Each row was made from one small tree. The marks that hang from a mark follow it in brackets, in the order of their numbers. Every link used is in the known rows. Write each row's tree.
Known rows
Z_375[Z_863]: [ -4.8   0.3  30.0  19.6   1.5  39.9  21.8  28.0  23.3  -5.3 -28.1  -5.8
 -29.6  37.9  31.4  12.8  -2.5   4.0   3.2]
Z_375[Z_749 Z_863]: [  1.2   1.9  32.4   3.6 -13.2  45.5   7.8  27.0  23.0 -20.0 -43.2 -12.4
  -0.4  22.8  30.1  18.4 -12.5   4.3  18.7]
Z_966[Z_375[Z_863]]: [ -8.1   7.6  27.1   9.4  -4.0  54.1  22.5  15.0  23.4   2.4 -25.4   4.4
 -25.7  30.6  41.4  20.9   0.3   9.9  -8.9]
Z_724[Z_375[Z_863]]: [ -4.2  -6.7  31.9  14.4   9.4  54.9   5.8  36.4  35.7  -7.2 -38.9  -7.2
  -9.9  41.3  54.6   9.2   4.2  14.4   2.7]
Z_966[Z_375[Z_749] Z_645[Z_135 Z_724 Z_863]]: [ -9.7 -16.7  16.6 -13.8  -3.1  44.9 -16.1  30.1  18.7  -2.7 -51.3  10.7
  47.3   9.3  46.2  55.2  -2.5  30.4   0.1]
Z_966[Z_375[Z_749] Z_645]: [ -2.5  11.3  19.0 -24.6 -19.5  49.2  10.2   6.9  30.2  -0.7 -32.0   6.4
  26.4   8.7  37.0  39.5 -16.4  21.7 -13.7]
Z_645[Z_135 Z_749 Z_863 Z_966[Z_375]]: [-20.9 -19.9  16.0  24.6   9.8  33.5 -39.8  26.3  25.7  22.4 -51.2   9.7
  53.6   5.3  27.0  35.4 -16.4  28.0   8.9]
Z_645[Z_135 Z_724 Z_749 Z_966]: [-19.2 -36.9  22.9  -1.6  12.8  25.6 -31.1  37.1  -2.0  -3.3 -77.1 -10.0
  55.0  23.9   0.4  41.8 -12.7  48.6  38.0]
Z_135[Z_375[Z_863] Z_645[Z_724 Z_966]]: [ -4.1 -24.9  36.0  -1.4  12.1  44.9   6.6  31.0  10.4  -7.7 -64.1   0.6
 -34.9  18.6  55.6  19.3  -5.8  19.1  -8.8]
Z_724[Z_375[Z_749 Z_863]]: [  1.1  -6.0  34.0   0.5  -3.2  59.4  -7.0  37.3  35.5 -19.6 -52.4 -12.1
  15.2  27.1  53.1  13.2  -4.7  14.9  17.3]
Z_135[Z_645[Z_724]]: [-10.9 -28.3  25.6 -18.0  16.3  15.2  15.3  38.0   4.9  -5.7 -50.3  -0.2
 -13.1  33.7  24.5  18.4  -8.2  22.8   9.9]
Z_724[Z_375]: [ -7.5 -10.5  23.8   1.0  15.6  40.2   0.8  32.9  28.6  -4.1 -37.9   2.8
  11.4  34.8  41.2   3.8  -4.3  21.6  11.1]
Z_966[Z_375 Z_645]: [ -7.9  11.1  16.5 -10.6  -6.8  44.8  23.1   6.9  30.1  13.2 -17.6  13.1
   0.6  22.6  39.4  34.7  -7.8  21.4 -27.1]
Z_724[Z_375[Z_749]]: [ -2.0  -9.4  26.0 -12.4   2.5  45.6 -11.0  32.5  29.4 -16.3 -52.6  -3.4
  35.1  20.6  39.2   9.4 -13.8  22.5  24.9]
Z_645[Z_135 Z_724 Z_749]: [-15.6 -31.0  25.2  -4.5  20.2  17.1 -14.3  48.3  -7.4  -2.1 -68.3  -8.2
  48.6  30.2  14.9  40.0  -8.9  45.9  52.0]
Z_966[Z_645[Z_135 Z_749]]: [ -5.9  -9.0  21.7   5.2   6.0  18.5  -0.8  40.3  19.6  18.1 -39.9  -5.8
  42.9  21.6  36.0  48.0 -16.4  36.0  12.4]
Z_966[Z_375 Z_645[Z_724 Z_749 Z_863]]: [-18.4  -5.4  16.6 -13.7   4.9  44.9 -10.4  19.5  35.3   6.4 -44.5  11.7
  37.2  18.0  29.5  43.4  -5.6  29.4  -5.2]
Z_645[Z_863 Z_966[Z_375]]: [-19.8  -8.1  13.2  17.4   3.5  44.8 -15.8   6.4  37.2   8.0 -29.3  20.7
   4.1  13.6  18.7  10.1 -10.5   6.3 -20.6]
Z_645[Z_135 Z_749 Z_863]: [-13.8 -20.8  20.4  29.9  22.9  11.6 -24.5  48.9  18.4  16.5 -43.9   3.7
  44.2  16.9  31.9  26.0 -16.0  20.9  35.9]
Z_135[Z_375 Z_645[Z_749 Z_966]]: [ -4.8 -15.5  29.4  -4.4  15.1  21.9  -8.4  27.9  19.0  14.5 -59.5   3.8
  11.7  -1.2  45.0  14.8 -31.7  26.8   6.4]

Which tree is each row?
[-10.8  -5.8  16.3 -23.7  -9.2  51.9  -8.9  15.0  31.5 -10.8 -44.6  13.1
  33.4  10.4  33.5  40.9  -6.7  20.0  -9.2]
Z_966[Z_375[Z_749] Z_645[Z_724 Z_863]]
[-10.5 -28.8  33.7  10.2  15.4  45.5 -25.7  39.0  -3.3  -4.6 -81.7  -8.1
  28.8  14.5  38.9  39.9  -6.8  43.4  32.9]
Z_645[Z_135[Z_375[Z_863]] Z_724 Z_749 Z_966]
[ -1.8  -7.9  34.9  23.3  17.6  32.7  -4.0  46.5   3.7  10.8 -53.7  -4.1
  17.6  12.8  64.6  29.9 -12.0  28.2  36.7]
Z_645[Z_135[Z_375[Z_863]] Z_749]
[-13.8 -12.3  26.9  19.3  -3.2  48.0 -18.9  24.8  17.5  15.5 -56.8  -7.3
  32.9  15.8  33.3  46.7 -10.8  35.1   7.2]
Z_645[Z_135 Z_749 Z_966[Z_375[Z_863]]]
[ -5.6 -34.8  34.4 -17.2  -0.4  51.7 -16.3  38.7  26.9 -21.1 -80.1 -16.0
  11.9  26.7  41.3  26.0  -5.9  27.5  -0.3]
Z_135[Z_645[Z_724[Z_375[Z_749 Z_863]] Z_966]]
[ -2.9 -21.5  21.9  -2.6  13.2  35.6 -15.9  40.9  11.2  -6.0 -53.1  12.8
  34.0   4.7  59.8  40.2  -7.3  26.5  13.2]
Z_966[Z_645[Z_135[Z_375[Z_749]] Z_724 Z_863]]
[ -7.3 -11.5  30.4 -12.3   4.7  55.7  -5.0  39.2  37.1  -8.4 -60.7 -15.3
  30.6  38.4  45.5  40.9   1.9  38.3   6.0]
Z_966[Z_645[Z_724[Z_375[Z_863]] Z_749]]
[-20.9 -42.1  16.6  20.9  19.9  27.8 -30.9  38.0   8.0  -5.0 -56.9   8.1
  24.2  25.2  11.8  27.1  -0.7  24.2  12.1]
Z_645[Z_135 Z_724 Z_863 Z_966]
[ -2.9 -18.5  40.1  -8.5  19.3  34.6   7.7  43.8   8.8  -3.3 -69.1  -5.4
 -10.6  16.9  62.9  24.0 -11.1  26.4  22.1]
Z_135[Z_375[Z_863] Z_645[Z_724 Z_749]]
[-18.7 -42.3  24.7  -4.0  22.4  32.9 -38.9  44.2  37.9  -0.8 -77.2  -2.5
  39.6  21.5  31.2  19.7 -12.2  30.5   7.9]
Z_135[Z_645[Z_724[Z_375] Z_749 Z_863 Z_966]]
[ -2.7 -26.4  28.9 -15.9  18.8  26.2  -9.6  40.4  10.6 -14.0 -64.4  13.6
   7.1  -1.3  57.7  11.7 -17.9  13.0  21.8]
Z_135[Z_375[Z_749] Z_645[Z_724 Z_863]]
[-23.7 -27.8  18.7   6.0  14.2  32.4 -37.3  26.3  26.3  -9.6 -65.9   2.1
  41.8  20.1  -7.5  19.7 -14.0  24.0  21.5]
Z_645[Z_724 Z_749 Z_863 Z_966]
[ -8.6 -22.0  20.1  -6.4   9.5  26.6   8.2  38.2   4.4  -0.4 -43.0   0.5
  18.7  34.3  31.2  46.8   0.9  36.2   5.4]
Z_966[Z_645[Z_135 Z_724]]
[-17.0 -28.0  22.4 -21.7   4.9  35.0   1.8  16.8  12.4   0.0 -56.9   6.3
  -3.6  22.4  21.1  27.7  -8.9  29.3 -14.9]
Z_135[Z_645[Z_724 Z_966[Z_375]]]
[-11.1  -9.1  21.7 -19.7   4.2  30.6   2.2  28.3  20.9  -3.9 -50.9  -7.5
  34.1  29.5  14.5  40.8 -11.9  36.7  12.7]
Z_966[Z_645[Z_724 Z_749]]
[-21.7 -28.4  15.5   8.9  13.4  36.3 -22.5  21.4  21.7 -15.1 -49.3   9.5
   8.3  27.1  -2.5  10.5  -4.8  13.3   2.0]
Z_645[Z_724 Z_863 Z_966]
[ -5.6 -31.1  26.6 -13.5  12.0  34.5 -24.7  31.2  15.7 -13.7 -72.4  12.2
  13.6  -7.1  44.8  13.2 -21.6  15.1   7.9]
Z_135[Z_375[Z_749] Z_645[Z_724 Z_863 Z_966]]
[ -1.6 -19.1  25.9   0.7   8.0  29.6 -20.5  28.6  27.7   0.0 -55.8  14.3
   9.6 -13.7  55.0   6.9 -30.5   4.8  -1.8]
Z_135[Z_375[Z_749] Z_645[Z_863 Z_966]]
[-15.0 -39.4  32.2   7.9  13.5  54.1 -38.8  48.5  15.7  -7.6 -88.2 -19.1
  51.3  33.3  35.2  43.7   2.6  50.7  28.1]
Z_645[Z_135 Z_724[Z_375[Z_863]] Z_749 Z_966]
[-10.5 -21.2  22.3  -9.9  10.1  23.3  -5.1  43.2   7.5   3.6 -56.6  -9.1
  48.4  28.7  26.1  54.9  -7.8  46.4  22.0]
Z_966[Z_645[Z_135 Z_724 Z_749]]
[ -4.7 -24.7  28.8   2.3  10.3  51.8   0.8  49.7  20.7  -5.3 -52.5  -9.4
  13.9  43.1  62.5  48.5  14.5  38.2  -2.9]
Z_966[Z_645[Z_135 Z_724[Z_375[Z_863]]]]
